What can hang from each mark
J200: J146 J681 J705
J997: J601 J959
J705: J200 J601
J959: J997
J59: J705
J601: J146 J681 J705 J997
J146: J601

Each row was made from one small tree. The marks that hang from a mark follow it in brackets, in the order of their numbers. Every link used is in the known rows. Write each row's tree.
In the rows, 128 means zero.
Known rows
J959(J997(J601)): [150 123 126 192 120  88  97 132 121 101 138 141 121  98 109 152 129 135]
J601(J146 J705 J997): [123 123  89 175  62  66 135 137 149 129  98 110 135 103 113 131 121 135]
J959(J997(J601(J146))): [140 141 126 208 113  78  97 130 124 118 122 135 124  99 110 149 119 142]
J200(J146 J681): [121 105  90 167  65  71 113 133 170  93 119 110 120 110 102 133 118 135]
J59(J705): [142 117 115 160  90  87 108 145 141 103 124 123 115 105 143 143 115 152]
J59(J705(J601(J681))): [119 119 114 179  91  86  87 152 155 113 118 116 116 115 166 123  91 167]
J59(J705(J601(J997))): [144 111  99 148  73  82 103 152 154 112 108 114 127 111 159 122 112 143]
J200(J146 J705): [122 111  98 174  69  76 102 135 166  91 122 101 113 115 109 132 116 133]
J59(J705(J200 J601(J681 J997))): [102 129  99 165  71  92  92 146 170 127 118 108 135 108 157 120 103 159]
J959(J997(J601(J681))): [136 125 127 205 122  96  88 133 125 111 136 140 122 108 115 144 120 149]
J997(J601(J146 J681 J705(J200))): [ 73 158 113 205  93  76 106 121 141 140 125 117 142  98 103 153 107 157]
J601(J146 J681 J705(J200)): [ 70 146 104 212  73  72 117 130 161 135 122 107 131  94 111 136 101 161]
J601(J146 J997): [137 123  85 169  73  73 122 142 148 124  96 117 136 111 130 129 125 134]
J705(J200(J681) J601): [ 91 118  98 181  77  65 100 131 171 102 135 112 126  93 122 125 107 137]
J705(J200): [108 126 100 176  89  78 113 136 152 103 139 121 127  90 124 145 125 140]
J997(J601(J146 J705(J200(J681))) J959): [ 73 144 112 200  81  64 131 107 150 125 118 122 144 111  71 161 118 152]
J997(J601(J146 J681 J705)): [101 143 114 201  98  74 108 127 130 135 111 121 135 112 111 148 106 156]
J146(J601(J681 J705(J200) J997(J959))): [ 85 120  85 178  56  72 137 136 171 134 114  99 160 108  93 130 125 158]
J601(J681 J997): [133 107  86 166  83  90 113 145 150 116 110 122 134 119 135 123 125 141]

Which tree is each row?
[104 119  85 145  31  75 125 132 195 119 108  90 155 114  89 134 125 155]  J59(J705(J200(J146(J601(J997(J959))) J681)))
[ 98 117  74 169  53  73 123 141 186 104 106 105 145 121 123 132 125 146]  J705(J200(J146) J601(J997(J959)))
[ 83 136 103 181  65  86  84 146 185 115 126  98 124 107 149 129  91 171]  J59(J705(J200(J146) J601(J681)))
[110 139 111 204 109  82 113 130 131 126 101 135 142 139 120 153 114 168]  J997(J601(J146 J681) J959)
[ 84 145 103 199  71  63 126 129 156 125 124 107 129  85 106 144 110 147]  J601(J146 J705(J200))
[ 96 139 114 210  99  76 125 125 133 131 102 127 140 132 102 155 109 169]  J997(J601(J146 J681 J705) J959)
[107 144  98 168  61  75 102 144 168 133 105 104 138 100 153 126 103 151]  J59(J705(J200 J601(J146 J997)))
[112  95  74 156  28  57 147 131 184 115  97  89 151 118  66 128 128 141]  J200(J146(J601(J705 J997(J959))) J681)
[ 92 138 101 168  57  81  93 144 183 125 127  87 140  96 122 134 103 170]  J59(J705(J200(J146(J601(J681)))))
[ 86 118 103 181  68  68 125 121 164 107 141 111 124  84  88 139 118 136]  J601(J705(J200(J681)))
[136 122 129 198 108  81 109 127 122 107 140 133 117  90  93 153 126 136]  J959(J997(J601(J705)))
[ 97 107  83 172  63  71 123 130 178 106 113 117 143 119 113 125 123 140]  J705(J200(J681) J601(J997(J959)))
[116 143 110 195 109  81  96 132 128 129 110 129 137 119 127 146 109 155]  J997(J601(J146 J681))
[ 81 140  88 193  59  75 124 132 165 143 110 105 144 100 110 128 113 150]  J601(J146 J681 J705(J200) J997)
[126 141 129 215 101  72 110 125 125 124 123 128 122  92  92 151 116 142]  J959(J997(J601(J146 J705)))
